Each row comes from the steps of one path. Every step used is in the known rows, and no mark comes twice. Write the path behind each row, first mark first.
In the rows, 128 means zero.
Known rows:
pazedam -> lukudez: [146 195  83 144 125 116 126 129 146 140 148 118 140 106  85 142 132 192
 197 157 144]
kofa -> lukudez -> funilol -> mepaz: [ 93 102 139 154 101 112 106  99 112  92  76  95 115 103 164 113 170 163
 110 157  88]
gafus -> pazedam -> lukudez -> kofa: [145 133 104 163  99 113 172 105 177 143 144 125  94 145 110 144 146 131
 225 101 183]
lukudez -> funilol -> mepaz -> zemuf -> gafus: [144 107 142  90 109 141  87 121 110 111 117 166 129 133 143  89 151  93
  49 126 100]
mepaz -> zemuf -> gafus: [176 192 127 102 142 135  94 115 117 129 194 155 144 139  59  62  69 121
 107 123 140]
mepaz -> zemuf -> gafus -> pazedam -> lukudez -> peka: [130 114 103  63 152 121 164 129 118 109 156 167 124 161  76 172 105 139
 181  79 216]
pazedam -> lukudez -> peka: [103 161  60 124 130 108 126 132 136 109 141 125 142 123  84 185 159 181
 217 141 165]
funilol -> mepaz -> dusu -> lukudez: [128 151 158 180 144 156 113 169 132 168 160 101 145 122 155 102 126 106
 102 160  98]
funilol -> mepaz -> dusu: [164 188 129 159  87 146  63 140 136 167 171 109 146 136 163  84 165 132
 114 161  99]
funilol -> mepaz -> dusu -> lukudez -> kofa: [121 128 160 210 109 144 109 153 161 148 155 101 116 149 157  87 155  39
 112 144 109]
mepaz -> zemuf -> gafus -> pazedam -> lukudez -> funilol: [158 106 130  83 140 121 174 122 139 138 111 166 121 136 124 167 103 128
 139  86 174]
kofa -> lukudez -> funilol -> mepaz -> zemuf -> gafus: [113  88 168 109 108 110  93 101  94  70  97 132 127 126 125  85 137 120
  58 132 115]
zemuf -> lukudez: [110 157 111 164 135 126 125 116 134 127 139 101 142 110  87 138 111 157
 165 127 106]
mepaz -> zemuf -> gafus -> pazedam -> lukudez: [173 147 130  86 144 131 161 123 128 142 164 158 127 149  77 127  77 152
 163  96 197]
dusu -> lukudez: [117 171 123 168 186 136 158 144 137 148 169 112 137 101  91 105  67 133
 149 149 114]
mepaz -> dusu -> lukudez -> peka: [100 164 116 168 181 129 133 166 140 149 177 106 158 135 123 154 103  93
 159 132 135]
dusu -> lukudez -> funilol -> mepaz -> zemuf -> gafus: [107  77 169 108 164 146 138 152 105 112 107 158 128 121 135 105 111  62
  36 125  98]
gafus -> pazedam -> lukudez -> peka: [105 130  75 115 144 119 177 125 138 132 139 130 120 133 109 200 141 180
 232 107 188]
kofa -> lukudez -> funilol: [108 148 121 162 132  92 124  87 135 103 104  89 128  95 127 123 119 168
 147 145 108]
funilol -> mepaz -> zemuf: [144 152 124 114 104 135  73 132 105 128 149 113 126 148 131  76 120 140
 100 165 112]
zemuf -> gafus -> pazedam -> lukudez -> peka: [122 126  94  94 154 131 179 119 134 122 159 176 128 132  75 177 143 155
 203  76 199]
mepaz -> zemuf -> lukudez: [118 144 122 133 130 114 113 128 117 116 133  95 144 140  87 134  74 136
 143 132 125]

Which path is each row?
[129 162 142 181 172 127 140 156 160 175 138 103 150 108 169 150 100  84
 117 138  94]	mepaz -> dusu -> lukudez -> funilol
[ 97 117 113 156 133 114 136 115 144 122  87 109 139  98 131 177 143 134
 145 118  83]	zemuf -> lukudez -> funilol
[ 86  89 139 157 155 144 150 154 123 131  90 119 119  98 170 132 148 105
  86 150  70]	dusu -> lukudez -> funilol -> mepaz
[155 102 146  81 114 153 144 134 109 130 134 164 116 152 111 117 129 147
 126 106 179]	funilol -> mepaz -> zemuf -> gafus -> pazedam -> lukudez
[181 162 141  89 156 142 145 106 120 148 192 158 128 153  88  78  50 120
 125  90 167]	mepaz -> zemuf -> gafus -> pazedam
[115 109 102 131  89 125 118 135 139 121  70 126 125 101 166 169 212 168
 135 153 102]	pazedam -> lukudez -> funilol -> mepaz
[132  74 133 103 113 151 172 122 136 135  89 176 112 109 156 163 195 145
 127  92 140]	zemuf -> gafus -> pazedam -> lukudez -> funilol -> mepaz
[158 149 142  97 115 148  76 126  99 115 168 160 133 144  94  52 122 114
  69 137 122]	funilol -> mepaz -> zemuf -> gafus
[ 93  78 153 126 151 130 133 163 109 121  85 112 117 128 173 126 108  85
  65 155  87]	dusu -> lukudez -> funilol -> mepaz -> zemuf
[139  94 131  86 100 130 106 136 120 100  85 166 133 126 131 141 175 126
  85 131 131]	pazedam -> lukudez -> funilol -> mepaz -> zemuf -> gafus
[137 174 143 218 137 122 127 142 180 156 184  97 128 147 123  96 106  45
 153 128 131]	mepaz -> dusu -> lukudez -> kofa
[128  66 131  91 100 122 155 141 121 134  63 123 102 142 193 179 157 148
 132 126 147]	gafus -> pazedam -> lukudez -> funilol -> mepaz -> zemuf
[135 122  98 124 132 116 189 119 158 157  99 125 115 110 156 193 140 173
 196 108 146]	gafus -> pazedam -> lukudez -> funilol
[126 111 123 106  99 125  87 134 115 119  97 123 117 140 179 112 149 115
  77 154  88]	lukudez -> funilol -> mepaz -> zemuf
[148  78 156  75 124 151 137 116 112 132 116 169 109 148 164 107 131  91
  67  90 125]	lukudez -> funilol -> mepaz -> zemuf -> gafus -> pazedam
[100  90 149 125  97  96  94 105  99  81  79  89 117 131 163 106 133 139
  87 162 108]	kofa -> lukudez -> funilol -> mepaz -> zemuf
[100 102 139 129 103 133  91 136  99  99 107 101 129 147 119 124 127 131
 107 145 104]	funilol -> mepaz -> zemuf -> lukudez
[175 169 127 115 156 154 160 100 138 161 193 165 129 120  86  84  88 140
 149  83 147]	zemuf -> gafus -> pazedam
[119 128 158 172  89 110  79 112 129 121 100  82 137 117 196 120 176 138
 100 159  96]	kofa -> lukudez -> funilol -> mepaz -> dusu
[100 105 122 127 126 105 121 127 128 109  83 101 138 128 133 173 106 118
 123 123 101]	mepaz -> zemuf -> lukudez -> funilol
